Known rows, with every way that one mark hangs from another
[depov [meza fomil zopag]]: [-0.35 -0.92 -1.25  0.32 -5.22 -0.63 -1.53  0.83  0.84  0.53 -2.68  7.35
 -0.89  1.64  3.34 -0.62  2.47 -0.82 -0.88  0.32]
[bonap [meza fomil zopag]]: [ 0.12 -0.90 -1.24 -0.58 -4.37  0.54  0.81 -0.35  0.49  0.82 -0.47 -4.76
 -0.48 -0.33  4.64 -1.29  1.77 -1.92 -2.04  1.33]
[nofit [bonap meza]]: [-0.31 -0.24 -0.39 -0.74  3.23 -0.39  0.76  2.68  0.52  0.37  0.59 -5.35
  1.45 -1.23 -0.23 -1.94 -2.11 -3.40 -0.91  1.62]
[bonap [meza [fomil [nofit depov]] zopag]]: [-0.54 -0.66 -3.54 -0.59 -0.74  1.57  0.81 -4.93 -0.59  0.04 -3.24 -6.12
 -1.45  0.97  3.36 -0.14  3.95  0.67 -2.53  0.87]
[depov meza]: [-0.22  0.03  0.07 -0.08  3.28 -0.43 -1.70  0.70 -0.17  0.04 -2.12  5.91
  0.23  0.45 -0.64 -0.02  0.26 -0.53  0.76  0.01]
[nofit [bonap meza] depov fomil zopag]: [-0.03 -0.46 -1.34  0.05  0.68 -1.07 -0.85  2.50  1.61 -2.34  0.85 -6.69
  0.80  1.21 -2.26 -1.55 -2.49 -0.71 -4.00  4.72]
[depov meza nofit]: [-0.18  0.10  2.52 -0.13  6.52 -0.86 -1.46  0.87  1.76  0.48 -2.44  5.12
  0.36  1.54 -1.25  0.12 -1.31  1.51 -0.45  1.81]
[bonap [meza zopag]]: [ 0.66 -0.19  0.03 -2.56  0.87  0.42  1.27 -0.56  0.63  1.00 -0.03 -4.44
 -0.47 -0.54  3.12 -0.79  0.18 -4.53 -1.33  0.96]
[roritof meza]: [ 0.13  0.68 -1.73  1.35  1.89 -0.40  0.27 -0.79 -0.41 -1.48 -0.13  0.67
 -0.06  0.14 -2.18  1.39  0.58 -1.30  0.96  0.25]
[meza [fomil [nofit depov]] zopag]: [-0.82 -0.76 -3.97  0.22 -4.47  0.82  0.14 -4.54 -0.12 -0.26 -3.36  0.23
 -1.95  2.37  2.50  0.46  4.44  2.53 -2.17  0.02]
[bonap [meza [fomil nofit]]]: [-1.01 -0.64 -2.71  0.71 -0.16  0.83  0.44 -1.46 -1.00  1.05 -1.88 -6.34
  0.16 -0.95  1.23 -0.07  3.92  1.63 -1.12  0.12]
[depov [nofit fomil zopag]]: [ 0.42 -0.44  2.15  0.37 -1.63 -2.19 -0.86  3.39  3.66  0.01  0.89 -1.01
  0.13  2.65 -2.59  0.26 -0.93  2.90 -3.41  4.03]
[zopag meza]: [-0.43  0.04  0.57 -1.14 -0.76  0.51 -0.92 -0.68 -1.26  0.96  1.02  0.21
  0.45  0.58  1.30 -0.51  1.13 -3.30 -0.11  0.93]
[zopag [meza [fomil nofit]]]: [-1.60 -0.69 -2.26  0.42 -4.41  0.51 -1.25 -1.58 -1.85  1.71 -0.98 -0.03
  0.06  1.21  2.02 -0.11  5.45 -0.29 -0.72  0.16]
[nofit bonap fomil]: [-0.94 -0.69 -1.15 -0.04 -2.58 -1.91  0.40  7.29  2.62 -0.72  1.77 -1.67
  1.47  0.44 -2.31 -1.41 -3.74 -4.80 -0.94  1.40]
[fomil [nofit [zopag meza]]]: [-0.30 -0.08 -0.93 -0.76 -1.06 -0.79 -2.08 -2.90 -1.50  2.13 -0.68  2.37
 -0.25  2.69  0.16  0.77  6.43  0.49 -1.59  0.96]
[fomil [meza zopag] [nofit bonap depov]]: [-0.37 -0.42 -2.72 -2.43  5.17 -0.24  0.64 -2.49  0.98  0.94 -3.26 -3.90
 -0.44  2.12  1.84 -0.43 -0.22 -3.90 -2.44  1.27]
[roritof [nofit bonap]]: [-0.09 -0.89 -1.24 -0.86  0.26 -1.27  0.49  2.20  0.68  1.12 -0.75 -0.97
  0.88 -1.49  1.45 -0.74 -0.59  1.17 -0.32  0.03]
[roritof nofit]: [ 0.51 -0.65 -0.48 -1.20  0.77 -0.08  0.45 -0.70 -0.21  1.01 -1.32 -1.50
 -0.05 -1.97  2.09  0.65  0.84  3.01  0.18 -0.77]
[depov [meza fomil] nofit]: [-0.76 -0.65  1.32  1.75  0.82 -0.62 -2.01  1.31  1.54  0.43 -2.90  4.63
  0.22  1.54  0.24 -0.33  0.16  4.20 -1.14  2.33]
[zopag [meza [fomil [nofit bonap depov]]]]: [-2.23 -0.78 -3.67  0.95 -2.21  0.56 -1.40 -1.93 -1.60  0.03 -1.61 -0.85
  0.40  2.25  0.61 -1.18  3.54 -0.09 -1.79  1.57]
[meza [fomil nofit] zopag]: [-0.80 -1.01 -3.18  0.16 -6.54 -0.23  0.54 -1.06  0.47  1.71 -2.30  1.59
 -1.39  1.75  2.89  0.35  5.27 -0.01 -1.43 -0.85]

Rows
[-0.92 -0.69  1.26 -0.10  0.21 -2.27  0.72  7.33  4.55 -0.14  1.24 -2.65
  1.55  1.60 -3.13 -1.45 -5.28 -2.73 -1.95  3.27] : [depov [nofit bonap fomil]]
[-0.90 -0.41 -1.71 -0.48 -1.42 -1.84 -2.00  0.24 -0.53  2.11 -0.04  3.44
  0.77  2.97 -0.70 -0.60  4.86 -1.26 -2.17  1.73] : [fomil [nofit bonap [zopag meza]]]
[-0.18 -0.74 -2.63  1.47 -1.92 -0.24 -1.08 -2.44 -0.88  1.29 -1.73 -3.83
 -0.28  0.39  0.80  0.08  6.28  5.39 -2.98  1.54] : [bonap [meza [fomil [nofit zopag]]]]
[ 1.36 -0.10 -2.35  0.97 -0.51 -1.46 -0.85 -2.51 -0.40 -0.37 -1.36  1.69
 -0.52 -0.16 -0.38  2.28  4.22  5.48 -0.45  1.05] : [roritof meza [nofit zopag]]
[ 0.33 -0.35 -1.40 -2.91  2.51 -0.23  0.86 -2.24  0.56  2.67 -2.64 -3.32
 -0.66  1.03  2.92  0.71  1.77 -4.14 -1.25 -0.15] : [fomil [meza zopag] nofit]
[ 0.02 -1.05  1.54 -2.67  1.30 -2.31  1.25  6.29  5.64  1.54  0.25 -6.17
  1.00  2.16  0.89 -1.51 -6.18 -7.41 -3.48  4.45] : [depov [nofit bonap [fomil [meza zopag]]]]
[ 0.50 -0.99 -3.83  0.39 -6.29 -0.53  0.83 -1.34  0.27  0.20 -2.17  0.63
 -1.14 -0.33  3.91  1.34  3.81  1.86 -0.46  0.03] : [roritof [meza fomil zopag] nofit]
[-0.92 -0.75 -2.20  1.36  0.19  0.96 -0.14 -0.55  0.01 -1.52 -0.93 -7.31
  0.60 -0.27  1.00 -2.20 -1.21  1.30 -2.28  2.84] : [nofit [bonap [meza fomil]] depov]
[ 0.01 -0.83 -1.35 -2.39  0.31 -0.87  0.54  2.82  2.99 -0.78 -0.41 -6.14
  0.17  1.73  1.20 -1.48 -5.34 -7.15 -3.00  3.42] : [nofit bonap depov [fomil [meza zopag]]]
[-0.72 -0.74 -1.82 -1.45 -0.37 -1.71 -1.13  4.38  2.73 -1.94 -1.77  4.84
 -0.03  2.65 -0.70 -1.36 -3.39 -6.32 -1.61  2.24] : [nofit bonap [depov [meza zopag]] fomil]
[-0.23 -0.81 -0.41  1.47 -8.34 -0.40 -2.88 -1.62 -0.97  0.96  0.57  2.06
 -0.06  2.36  2.57 -0.64  5.10  2.87 -2.61  2.70] : [nofit [zopag [meza fomil]]]
[ 0.11 -0.48 -0.58 -2.33  0.60 -0.76  1.40  2.43  1.64  1.18  0.34 -3.82
  0.55 -0.11  2.38 -2.17 -1.16 -6.52 -1.92  1.75] : [nofit [bonap [meza zopag]]]
[ 0.31 -0.07 -2.02 -2.64  4.95  0.86  0.54 -5.69  0.00  0.85 -3.80 -4.65
 -1.37  1.71  2.66  0.83  1.22 -2.20 -1.94  0.60] : [fomil [meza zopag] [nofit depov]]
[ 0.35 -0.89  2.12 -0.38  1.73 -3.00 -1.02  5.46  4.63  0.95  0.56 -5.44
  1.53  2.68 -1.92 -1.21 -4.37 -1.06 -4.32  5.82] : [depov [nofit bonap [fomil meza] zopag]]
[ 0.11 -0.42  1.70 -2.37  3.71 -1.14  1.76  2.53  3.73  1.74  0.00 -4.80
  0.67  1.03  1.79 -2.06 -2.79 -4.79 -2.90  3.59] : [depov [nofit [bonap [meza zopag]]]]
[ 0.60 -0.81  0.06 -2.81 -2.18 -0.83  0.77  3.09  2.58  0.79  0.18 -5.58
 -0.06  0.64  2.37 -0.26 -3.22 -7.42 -1.93  1.84] : [nofit [fomil [meza zopag]]]
[-0.27 -0.66 -1.79 -2.29 -0.24 -0.42  1.45  3.26  2.63 -1.67  0.39 -7.32
  0.22  0.65  0.34 -2.04 -4.14 -6.84 -2.80  3.15] : [nofit [bonap [meza zopag]] depov fomil]
[-0.03 -0.28 -2.20 -0.13  5.24 -0.85 -1.61 -3.57  0.06  0.28 -2.94 -3.44
  0.14  2.59 -0.86  0.02  1.47  2.77 -3.26  2.75] : [fomil meza [nofit bonap depov zopag]]
[-0.80 -0.06 -1.14  0.32  5.32 -0.49 -2.06  0.42  0.10 -1.94 -2.72  5.17
  0.52  1.32 -1.64 -1.18 -1.93 -0.31 -0.26  1.47] : [nofit bonap [depov meza]]
[ 1.40  0.17 -2.96  1.10  2.09 -0.44 -1.26 -5.99 -1.09 -2.13 -2.47  0.02
 -1.13  0.58 -0.66  2.48  3.23  8.18 -1.20  1.74] : [roritof meza [nofit depov zopag]]
[-1.12 -0.45 -1.65  0.08  2.68 -1.32 -1.69  4.58  1.69 -2.79 -1.59  3.21
  0.91  1.60 -3.26 -1.18 -4.15 -3.43 -0.87  2.20] : [nofit bonap [depov meza] fomil]
[-0.67 -1.08  0.73  2.79 -1.15 -2.77 -3.40  3.33  3.02  0.68 -2.37  7.27
  0.80  3.73 -0.90 -1.46  1.23  5.70 -3.32  4.41] : [depov [meza fomil] [nofit bonap zopag]]
[ 0.07 -0.74 -0.73 -0.15 -1.68 -2.14 -0.52  5.83  2.33 -0.42  1.82 -5.83
  1.56  0.33 -2.04 -1.75 -1.65 -2.98 -3.32  3.80] : [nofit [bonap meza] fomil zopag]
[-0.42 -0.78  1.48  0.56  1.14 -3.74 -2.53  7.09  4.49 -0.20 -0.79  5.69
  1.37  3.41 -3.83 -1.08 -2.50  0.15 -3.06  4.66] : [depov meza [nofit bonap fomil zopag]]
[-0.45 -0.32  2.12 -0.33  3.38 -1.67 -1.11  4.99  3.23 -0.34 -1.28  2.66
  0.81  1.53 -2.84  0.04 -3.65 -1.54 -0.93  2.60] : [depov meza [nofit fomil]]
